Each row was made from one walk, in order. Every step used is in the known rows, and no mark comes twice. Write each row's walk.
Known rows
sopa resa ririzu dediz: [-0.15  0.29 -1.92 -1.63  0.18  0.05 -1.69 -0.26 -0.99 -0.56  0.10  0.46
  2.10 -1.74 -3.15  0.58 -1.16 -0.45  0.83 -2.07  0.34  1.29  1.04]
libolus dediz sopa resa ririzu kobim lofe: [-1.53 -0.92 -0.12 -0.03 -2.33 -2.03 -1.25  0.55 -1.15 -1.04  0.62  3.62
 -2.16  0.32  2.37  1.50  2.09 -1.74  0.23  0.28 -2.91 -3.01 -1.13]
resa ririzu kobim lofe dediz: [-0.41 -3.28 -1.40  1.23 -1.98 -0.98 -3.89  0.72  2.34 -0.13  0.43 -0.86
 -3.56  1.04  2.00 -1.24  2.33 -0.11  1.50 -1.13 -1.24 -1.06  0.29]
libolus dediz ririzu resa sopa: [ 1.10 -0.07  1.39  1.71  0.92  1.36  1.79  1.75  1.10 -2.68 -1.60  3.52
  2.66 -0.46 -0.87 -0.31  2.19 -1.25  2.95 -1.05 -0.49  2.90  0.12]
dediz ririzu kobim: [-1.34 -0.13  2.85  0.59 -1.31  1.48 -2.19  0.15 -2.45 -1.77  0.17  2.50
  0.76  0.01  3.72 -1.60  1.42  2.35 -1.83  2.00  3.24  0.94  1.24]
dediz sopa resa ririzu: [-1.13  1.65 -1.16 -0.42  2.18  0.47  2.96 -0.83 -0.65  0.24 -1.76 -1.97
  0.03 -1.41 -1.48 -0.78 -2.28  0.10  0.37 -0.20  3.95  0.28 -1.27]
kobim lofe resa sopa: [-0.91 -0.97 -1.70  0.50  1.32  1.00  2.94  0.15  1.69 -2.13 -2.01  1.29
 -0.35  2.14 -2.04 -0.69  0.80  0.04  0.58 -2.32 -6.00  2.02 -2.10]
sopa resa ririzu kobim lofe dediz: [-0.52 -2.82 -2.09  1.12 -1.66  0.01 -3.00  0.46  2.39  0.14 -0.36 -1.05
 -3.87  0.13  1.21 -1.08  2.88 -0.82  1.60 -2.08 -0.64 -0.70 -0.61]
libolus dediz sopa resa ririzu: [-0.59  1.92 -0.55 -0.78  1.31 -0.29  2.35 -0.91 -0.96 -0.13 -1.05 -1.16
 -0.43 -2.17 -1.32 -0.47 -1.75 -1.09  0.71  0.26  3.29 -0.64 -0.42]
kobim lofe: [-0.95 -0.56 -0.62 -2.05 -1.49 -1.30 -0.42  1.35  1.88  0.00  1.87  1.27
 -0.39  4.21  2.49  3.75  0.27  0.64  1.33  3.08 -5.50 -2.07 -2.39]
lofe kobim: [ 1.42  0.23  0.80 -1.60  0.23  3.25 -2.42  1.09  2.69  1.15 -1.63 -0.24
  0.76  1.12  0.94  0.43  0.29 -0.33  2.25  1.09  3.51  2.77  1.96]
libolus kobim lofe resa: [-0.31 -1.48  1.03 -1.17 -0.87  0.74  0.18  0.09  0.53  0.49 -0.79  2.08
 -2.16  1.97 -0.59  1.71 -0.92  0.08 -1.71  2.48 -5.39  0.63 -2.47]
dediz sopa resa: [ 1.42  3.61  0.27 -1.24  0.67  1.47  3.46 -2.06 -0.07  2.18 -0.89 -2.79
  2.49 -0.38  0.24  1.79 -0.35 -0.49 -0.40 -0.06  1.79  0.54 -1.29]
libolus kobim lofe dediz ririzu resa sopa: [ 0.37 -2.12  1.03  3.50  0.79  0.95  0.98  2.78  1.96 -2.13 -2.12  3.26
  1.89  0.54 -1.04 -0.13  1.97 -1.97  3.06 -1.88 -0.63  3.06 -1.27]
libolus dediz ririzu: [ 0.47  2.25  4.00 -1.91 -0.44 -1.18 -0.12  0.82 -1.05 -2.03  4.32  1.45
  0.05 -0.83  2.76 -0.12 -1.07  0.82 -0.92  5.18  2.52 -1.55  0.84]
libolus kobim lofe dediz ririzu: [-0.50 -1.30  2.42  0.91 -0.01 -1.39 -1.10  2.02  1.32 -0.88  3.18 -0.28
 -1.58  0.73  2.45 -0.67 -1.22  0.91 -1.06  2.79  2.93 -0.67 -1.48]
sopa resa ririzu: [-2.02  0.98 -2.24 -1.22  2.05  2.06  2.02 -0.23  0.26 -0.43 -2.62 -1.38
 -0.75 -1.07 -2.01 -0.57 -1.41  0.29  1.61  0.27  3.15  1.17 -1.74]
dediz sopa: [ 2.20  2.37  2.75 -0.45 -0.57 -2.30  1.54 -1.61 -0.93  1.74  1.83 -2.08
  3.97  1.98  2.57  1.24 -2.52  1.37 -1.32  2.15  0.71 -1.00  1.42]
ririzu kobim lofe resa: [-0.52 -1.73  0.10 -1.28 -1.01  1.70 -0.29 -0.70  0.27 -0.16 -1.02  1.94
 -3.30  1.06  0.54  0.11  1.36  1.55 -2.41  0.52 -5.26  0.57 -1.77]
dediz bilevik: [-0.56  3.04 -1.89 -0.78  1.28  1.55  1.19 -0.92 -0.32  2.61  0.09 -4.72
  0.43  1.21 -1.05  0.05 -0.77  0.41  0.81  1.95  0.31 -1.98  2.63]
ririzu dediz sopa resa: [ 1.98  3.24 -0.11 -1.34  0.09  0.65  2.01 -2.08 -0.85  1.88 -0.04 -2.02
  3.52 -1.24 -0.89  1.96 -0.35 -1.12 -0.70 -1.58  1.02  0.62 -0.30]
sopa resa ririzu dediz bilevik: [-0.75  2.39 -3.68 -0.49  1.84  0.91  0.26 -0.90 -1.56  1.87 -0.11 -3.82
  0.46 -1.84 -4.43 -0.62 -1.02 -1.16  0.42 -1.53  1.36 -1.43  2.87]

Write each row's walk
[-1.97 -1.67  0.23  0.56 -0.85  2.13 -1.98 -0.94 -2.31 -1.35 -3.20  2.12
 -1.74 -1.14  0.56 -2.95  1.05  1.58 -1.21 -0.53  1.29  1.76  1.29] -> lofe resa ririzu kobim
[ 1.92 -0.34  3.25  0.12  0.72  2.79  0.31  1.84  1.18  0.20 -0.66  2.28
  1.98 -0.77  1.14  1.32  1.04  1.56  1.14  2.68  3.06  2.87 -0.76] -> dediz ririzu resa
[ 0.50  1.55 -2.61  0.61  0.82  1.11 -0.41 -1.00  1.24  3.00  0.28 -6.78
 -1.54  0.40 -1.18 -1.74  0.27 -0.20  1.10 -0.08  1.37 -1.87  3.30] -> lofe dediz bilevik
[-1.16 -0.76 -0.26  1.74 -0.86  1.34 -1.57 -1.15 -2.02 -0.37 -2.87  0.26
 -0.89 -2.19  0.94 -2.68  1.79 -0.23 -0.22 -2.36  3.87  0.83  1.26] -> lofe dediz sopa resa ririzu kobim
[-1.11  0.23 -1.93  0.12  1.69 -0.43  2.17 -0.33  0.62  0.31 -1.18 -2.35
 -1.83 -1.34 -1.31 -0.87 -1.50 -0.62  0.57 -1.13  2.88 -0.51 -1.97] -> kobim lofe dediz sopa resa ririzu
[ 1.46 -0.99  1.17  1.97 -1.29 -3.77 -0.92 -0.91  0.09  1.22  1.72 -2.07
 -0.33  0.58  2.66 -1.08 -0.55  0.01 -1.21 -1.04  0.99 -2.17  1.11] -> resa ririzu kobim lofe dediz sopa
[-0.40 -1.86 -0.43 -0.82 -0.68 -1.45 -2.84  0.47 -1.54 -0.84  0.53  2.68
  0.45 -0.96 -3.29  0.56 -2.11 -0.69 -0.71 -0.73 -2.27  0.78  0.81] -> libolus kobim lofe resa ririzu dediz
[-2.79 -1.66 -1.44 -0.31 -1.53 -0.18 -1.23  1.15 -0.14 -1.14 -0.74  3.20
 -2.23  1.36  1.84  1.48  2.19 -0.46  0.70  0.28 -2.91 -1.57 -2.39] -> sopa resa ririzu kobim lofe
[ 3.00  1.83  2.30 -0.61 -1.25 -3.50 -0.67 -1.68 -1.91  1.41  3.07 -0.92
  5.29  0.70  1.07  1.53 -2.47  0.52 -1.88  0.00 -0.28 -0.79  2.87] -> ririzu dediz sopa
[-0.79 -1.62  0.87 -0.98 -0.30  1.44  0.08 -0.35 -0.05 -0.73 -0.18  2.17
 -3.65  0.33  0.82 -0.56  0.93  2.05 -3.52  0.98 -3.45  0.46 -2.29] -> dediz ririzu kobim lofe resa
[ 1.38  1.40 -0.44  0.42 -0.55  0.72  1.37 -1.67  0.50  2.03 -0.81 -2.58
  0.09 -0.96  0.90  0.68  1.85 -1.46 -0.41 -2.29  1.16 -0.22 -1.17] -> ririzu kobim lofe dediz sopa resa
[ 2.02  1.19  1.62 -0.18 -0.31 -3.89 -0.29 -1.39 -2.33  0.87  2.46 -0.79
  4.18 -0.37 -0.01  0.34 -3.26  0.42 -1.81 -0.53  1.30 -0.97  2.58] -> resa ririzu dediz sopa
[-0.65  1.84 -3.06 -0.41  1.45  0.05 -0.60 -0.60 -1.68  1.54  0.63 -3.40
  0.64 -1.10 -3.65 -0.83 -1.57 -0.52  0.27 -0.61  0.95 -1.91  3.75] -> resa ririzu dediz bilevik
[-1.23 -0.21 -0.99  0.92  1.08 -0.84  1.57  0.13 -0.08  0.42 -1.61 -1.37
 -1.18 -1.33 -1.54 -0.38 -1.87 -1.84  0.80 -0.64  3.14 -0.43 -1.77] -> libolus kobim lofe dediz sopa resa ririzu
[ 2.12  4.18  1.03 -1.70 -0.62  0.37  2.51 -2.12 -0.64  1.68  0.19 -1.56
  1.80 -1.47  0.44  1.95  0.50 -2.19  0.13  0.52  0.72 -0.74  0.07] -> libolus dediz sopa resa
[-2.79 -2.26 -0.79 -0.22 -1.96 -1.12 -2.10  1.41 -0.22 -1.40 -0.01  3.56
 -1.92  2.15  2.53  1.35  1.56  0.29  0.76  1.23 -3.39 -1.83 -1.55] -> resa ririzu kobim lofe
[-0.88  0.72 -3.45 -0.43  1.56 -0.24 -0.09 -0.55 -1.33  1.50  0.68 -2.78
 -1.33 -1.12 -4.24 -0.79 -1.31 -0.60 -0.84 -1.30 -1.17 -2.21  2.42] -> kobim lofe resa ririzu dediz bilevik
[ 2.66 -1.33  2.83  1.11  0.60  2.56 -0.86  1.82  2.24  0.56 -0.54  0.81
  0.58 -1.29  0.99  0.00  1.73  1.22  1.37  1.32  3.80  2.89 -0.14] -> lofe dediz ririzu resa
[-0.18 -1.60 -1.42 -1.66 -0.01 -1.11 -2.28  0.04 -0.69 -0.99  1.02  1.69
 -0.11 -1.10 -3.05  0.05 -1.64  0.51 -0.89 -1.56 -2.60  0.69  0.69] -> kobim lofe resa ririzu dediz
[ 2.23 -1.91  2.44  1.05  0.27  1.80 -0.86  2.31  2.70  0.33  0.06  1.59
 -0.28 -0.77  1.21  0.73  2.06  0.77  1.54  1.29  2.27  2.01 -1.19] -> kobim lofe dediz ririzu resa
[-2.09 -1.38  0.94 -0.26 -1.83 -1.03 -1.65  1.62 -0.33 -1.67  1.87  3.73
 -1.30  2.24  3.97  1.52  1.71  1.06 -0.81  2.19 -2.40 -1.88 -1.94] -> dediz ririzu kobim lofe
[-1.57 -1.40 -0.74  1.43  1.26  1.09  2.43  0.46  0.59 -3.06 -1.76  2.48
 -0.88  0.93 -1.16 -1.90  1.32  0.38 -0.79 -2.60 -4.00  2.16 -2.08] -> dediz ririzu kobim lofe resa sopa
[-0.35  0.29 -2.24  1.30 -0.13 -0.24 -0.95  0.17  1.08  2.81  0.63 -4.72
 -2.22  1.26 -1.00 -0.12  0.27 -2.01  1.29  0.66 -0.62 -3.07  2.02] -> libolus kobim lofe dediz bilevik
[-0.30 -0.98  1.53  0.27  0.58 -1.06 -0.52  1.57  1.97 -1.04  3.73 -1.30
 -2.13  0.64  2.69 -1.13 -0.69  2.08 -1.18  2.30  2.84 -0.96 -1.63] -> kobim lofe dediz ririzu
[-0.99 -0.91 -0.09  1.21  0.48  0.36  1.90  0.35  0.18 -3.46 -0.92  3.35
 -1.39  0.17 -1.10 -1.79  2.00 -0.77 -0.46 -2.27 -4.63  1.23 -1.08] -> libolus dediz ririzu kobim lofe resa sopa
[ 1.79  0.16  1.10 -0.24 -0.17 -4.01  0.09 -1.28 -1.85  0.74  2.45 -0.07
  2.08 -0.45 -0.60  0.37 -3.04  0.26 -2.88 -1.09 -0.71 -1.32  1.22] -> kobim lofe resa ririzu dediz sopa
[ 0.91 -0.44 -0.29  1.65  0.82  2.51  1.73  1.31  1.99 -1.47 -3.57  2.28
  3.73  1.37 -1.39  0.55  2.33 -0.85  4.09 -1.96 -2.35  3.94 -0.03] -> ririzu resa sopa
[ 2.15  0.76  1.56 -0.23  0.12 -3.20  0.26 -1.84 -2.33  0.92  1.90 -0.88
  2.97 -0.94 -0.92 -0.40 -3.24  0.74 -2.89 -1.11  0.73 -0.33  2.26] -> lofe resa ririzu dediz sopa
